Each row was made from one path, in order. Every step used is in the known rows, and no mark comes twice. Write each row's path.
Known rows:
vuze-giga-buzu-vuriniv: [-0.12  0.02  0.02 -0.13  0.06  0.20  0.00 -0.07  0.13  0.23 -0.11  0.20
 -0.03  0.19 -0.10  0.47 -0.22  0.03  0.01]
vuze-giga: [-0.36 -0.02 -0.16 -0.14 -0.05  0.09 -0.06 -0.13  0.30  0.26  0.13  0.03
 -0.19  0.05  0.14  0.10 -0.17  0.01  0.27]
fatobo-giga-vuze-putuv-buzu-vuriniv: [-0.28  0.07 -0.34 -0.19  0.08  0.23 -0.04 -0.32  0.06  0.43 -0.07  0.27
  0.22  0.04  0.25  0.54 -0.25  0.21 -0.15]
putuv-fatobo-giga: [-0.24  0.03 -0.14 -0.02 -0.26  0.23 -0.04 -0.20  0.05 -0.15  0.15  0.18
 -0.12  0.14  0.30  0.08 -0.06 -0.17  0.23]
vuze-putuv-buzu-giga-fatobo: [-0.16 -0.02 -0.26 -0.17  0.02 -0.23 -0.10 -0.01  0.12  0.27  0.28 -0.06
  0.04 -0.25  0.17  0.31 -0.06  0.16  0.05]
vuze-putuv-fatobo-giga-buzu-vuriniv: [-0.08  0.08 -0.12 -0.08 -0.02  0.38  0.02 -0.15  0.07  0.07 -0.10  0.32
  0.00  0.20  0.09  0.48 -0.25 -0.02 -0.06]
fatobo-giga-vuze-putuv-buzu-vuriniv-labub: [-0.39  0.09 -0.37 -0.24 -0.05  0.28 -0.05 -0.47  0.03  0.36  0.07  0.33
  0.21  0.15  0.28  0.44 -0.38  0.01 -0.22]
vuriniv-buzu-giga-fatobo: [-0.05 -0.03  0.09 -0.15 -0.04 -0.17 -0.19 -0.06  0.01 -0.06  0.32 -0.04
  0.10 -0.07  0.17  0.00  0.12  0.07  0.39]
vuze-putuv-fatobo: [-0.13 -0.03 -0.33 -0.05 -0.23  0.31 -0.03 -0.06  0.31 -0.06  0.21  0.13
 -0.02  0.14  0.09  0.10 -0.18  0.00  0.27]
putuv-buzu: [-0.10  0.02 -0.17 -0.11 -0.05 -0.06 -0.10  0.01  0.08  0.22 -0.06 -0.04
  0.17  0.08 -0.04  0.31 -0.02  0.13 -0.07]
buzu-vuriniv: [ 0.01 -0.01  0.17 -0.02 -0.10  0.21 -0.07 -0.22 -0.01  0.03  0.02  0.26
  0.25  0.22 -0.14  0.32 -0.10  0.16  0.09]
putuv-buzu-vuriniv-labub: [-0.15  0.05 -0.08 -0.10 -0.15  0.18 -0.05 -0.25 -0.02  0.12  0.05  0.26
  0.31  0.26 -0.11  0.44 -0.24  0.03 -0.17]
putuv-fatobo: [-0.06 -0.07 -0.08 -0.01 -0.28  0.20 -0.05  0.00  0.16 -0.22  0.20  0.09
 -0.02  0.20 -0.05  0.08 -0.03 -0.08  0.33]
fatobo-giga-vuze-putuv: [-0.42  0.00 -0.47 -0.31  0.04  0.23 -0.13 -0.49  0.25  0.46  0.13  0.10
 -0.09 -0.06  0.58  0.05 -0.32  0.10  0.04]
buzu-putuv-fatobo-giga-vuze: [-0.38 -0.10 -0.29 -0.27 -0.08  0.03  0.03 -0.40  0.05  0.14  0.25 -0.01
 -0.16 -0.02  0.50 -0.08 -0.14 -0.16  0.17]
vuriniv-labub: [-0.17 -0.02 -0.05 -0.13 -0.23  0.14 -0.12 -0.29  0.06  0.03  0.19  0.10
  0.11  0.24  0.02  0.05 -0.22 -0.07  0.01]
buzu-giga-vuze-putuv: [-0.32 -0.11 -0.48 -0.30  0.10  0.05 -0.15 -0.21  0.37  0.45  0.24  0.02
 -0.04 -0.11  0.34  0.04 -0.21  0.18  0.09]
giga-buzu: [ 0.03 -0.04  0.03 -0.18  0.00  0.04 -0.09  0.03  0.10  0.14 -0.12 -0.08
 -0.08  0.17 -0.09  0.21 -0.11 -0.03 -0.05]
giga-fatobo-putuv: [-0.18 -0.04 -0.11 -0.12 -0.23 -0.06 -0.16 -0.28 -0.02  0.20 -0.05 -0.02
 -0.12 -0.09  0.35  0.20 -0.27  0.17  0.22]
vuriniv-buzu-putuv-fatobo: [ 0.00 -0.05 -0.02 -0.03 -0.22  0.00  0.08 -0.03  0.05 -0.37  0.23 -0.12
  0.08  0.18  0.04 -0.23  0.09 -0.13  0.41]
fatobo-putuv-buzu-vuriniv-labub: [-0.21  0.05 -0.18 -0.08 -0.20  0.17 -0.08 -0.25 -0.03  0.19 -0.09  0.25
  0.24  0.23  0.02  0.48 -0.33  0.10 -0.16]

Which path is each row?
[-0.20  0.09 -0.21 -0.11 -0.16  0.41  0.02 -0.29  0.07  0.03  0.06  0.37
  0.04  0.28  0.12  0.39 -0.39 -0.15 -0.14]	vuze-putuv-fatobo-giga-buzu-vuriniv-labub
[-0.16 -0.03 -0.41 -0.12  0.06 -0.16 -0.12  0.20  0.30  0.30  0.13 -0.03
  0.08 -0.10  0.05  0.27 -0.02  0.20 -0.06]	vuze-putuv-buzu-giga
[-0.10  0.04 -0.13 -0.03 -0.09  0.11 -0.08 -0.10 -0.02  0.26 -0.26  0.20
  0.24  0.13  0.00  0.58 -0.19  0.28 -0.06]	fatobo-putuv-buzu-vuriniv
[-0.27 -0.08 -0.44 -0.21 -0.14  0.29 -0.05 -0.18  0.34  0.10  0.26  0.10
 -0.07  0.08  0.24  0.08 -0.23  0.00  0.28]	giga-vuze-putuv-fatobo
[-0.19 -0.01 -0.13 -0.03 -0.24  0.05  0.10 -0.24 -0.01 -0.17  0.23  0.02
 -0.15  0.05  0.32 -0.07 -0.05 -0.20  0.16]	buzu-putuv-fatobo-giga
[-0.25 -0.07 -0.44 -0.20 -0.06  0.23 -0.11 -0.03  0.36  0.00  0.29  0.09
  0.00  0.08  0.29 -0.03 -0.08  0.00  0.42]	vuriniv-buzu-giga-vuze-putuv-fatobo
[-0.14 -0.08 -0.08 -0.20  0.06 -0.25  0.18 -0.06  0.12  0.24  0.04 -0.29
 -0.23 -0.04  0.07 -0.02 -0.16 -0.12 -0.07]	vuze-giga-buzu-putuv
[-0.17  0.04 -0.09 -0.04 -0.20  0.08  0.05 -0.23 -0.03 -0.27  0.17  0.03
 -0.04  0.12  0.38 -0.17  0.04 -0.21  0.30]	vuriniv-buzu-putuv-fatobo-giga
[-0.18 -0.07 -0.35 -0.08 -0.05 -0.27 -0.16  0.24  0.18  0.26 -0.05 -0.08
 -0.02 -0.08  0.11  0.30 -0.02  0.19 -0.01]	fatobo-putuv-buzu-giga
[-0.30 -0.15 -0.35 -0.32  0.11 -0.20 -0.17 -0.01  0.19  0.40  0.19 -0.09
  0.02 -0.10  0.20  0.16 -0.02  0.11  0.05]	putuv-buzu-giga-vuze
[ 0.02 -0.11 -0.07 -0.08 -0.16 -0.06  0.16  0.07  0.08 -0.18  0.14 -0.16
 -0.13  0.11 -0.06  0.00 -0.06 -0.20  0.10]	giga-buzu-putuv-fatobo
[ 0.03 -0.03  0.11 -0.10 -0.06 -0.19  0.03 -0.20 -0.05 -0.13  0.10 -0.24
  0.20  0.10  0.11 -0.33  0.09  0.02  0.23]	vuriniv-buzu-putuv
[-0.30  0.04 -0.33 -0.25 -0.05  0.25 -0.06 -0.38  0.08  0.35  0.09  0.27
  0.27  0.17  0.11  0.44 -0.38  0.08 -0.20]	giga-vuze-putuv-buzu-vuriniv-labub
[-0.31  0.00 -0.53 -0.29  0.09  0.05 -0.10 -0.18  0.26  0.54  0.00 -0.04
  0.12 -0.05  0.25  0.32 -0.23  0.21 -0.12]	giga-vuze-putuv-buzu
[-0.41 -0.07 -0.29 -0.27 -0.10  0.19 -0.10 -0.37  0.10  0.15  0.21  0.12
 -0.15  0.05  0.48  0.03 -0.14 -0.13  0.24]	putuv-fatobo-giga-vuze
[-0.08 -0.09  0.04 -0.13 -0.07 -0.23 -0.13 -0.07  0.03  0.06  0.37 -0.04
 -0.02 -0.17  0.10  0.13  0.02  0.07  0.23]	buzu-giga-fatobo
[-0.03  0.04  0.00 -0.04 -0.03  0.11 -0.05 -0.10 -0.02  0.16 -0.09  0.21
  0.33  0.17 -0.17  0.54 -0.07  0.21 -0.08]	putuv-buzu-vuriniv
[ 0.06 -0.10  0.05 -0.16  0.00 -0.27  0.14 -0.07 -0.01  0.10  0.01 -0.30
 -0.08  0.01 -0.03 -0.05 -0.09 -0.07 -0.13]	giga-buzu-putuv
[-0.11  0.01  0.05 -0.08 -0.20  0.25 -0.07 -0.34 -0.02  0.01  0.14  0.29
  0.25  0.29 -0.08  0.27 -0.26  0.00 -0.03]	buzu-vuriniv-labub
[-0.28 -0.19 -0.21 -0.31  0.06 -0.13 -0.18 -0.11  0.21  0.31  0.27 -0.04
 -0.05 -0.07  0.21  0.00 -0.03  0.07  0.18]	buzu-giga-vuze
[-0.08  0.07 -0.20 -0.07  0.01  0.21 -0.04 -0.15  0.10  0.29 -0.09  0.24
  0.33  0.11 -0.06  0.55 -0.19  0.28 -0.13]	vuze-putuv-buzu-vuriniv
[-0.22  0.07 -0.15 -0.12 -0.19  0.11 -0.07 -0.32 -0.09  0.20  0.00  0.24
  0.22  0.13  0.10  0.52 -0.35  0.09 -0.13]	giga-fatobo-putuv-buzu-vuriniv-labub
[-0.20  0.04 -0.30 -0.19  0.08  0.19 -0.06 -0.24  0.11  0.41 -0.06  0.22
  0.29  0.06  0.07  0.53 -0.24  0.27 -0.11]	giga-vuze-putuv-buzu-vuriniv
[-0.38 -0.14 -0.46 -0.33  0.07 -0.21 -0.20 -0.03  0.20  0.49  0.05 -0.09
 -0.06 -0.13  0.33  0.21 -0.11  0.16  0.04]	fatobo-putuv-buzu-giga-vuze
[-0.24 -0.12 -0.16 -0.32  0.10 -0.08 -0.24 -0.11  0.18  0.18  0.22 -0.04
  0.07  0.03  0.28 -0.13  0.06  0.08  0.35]	vuriniv-buzu-giga-vuze
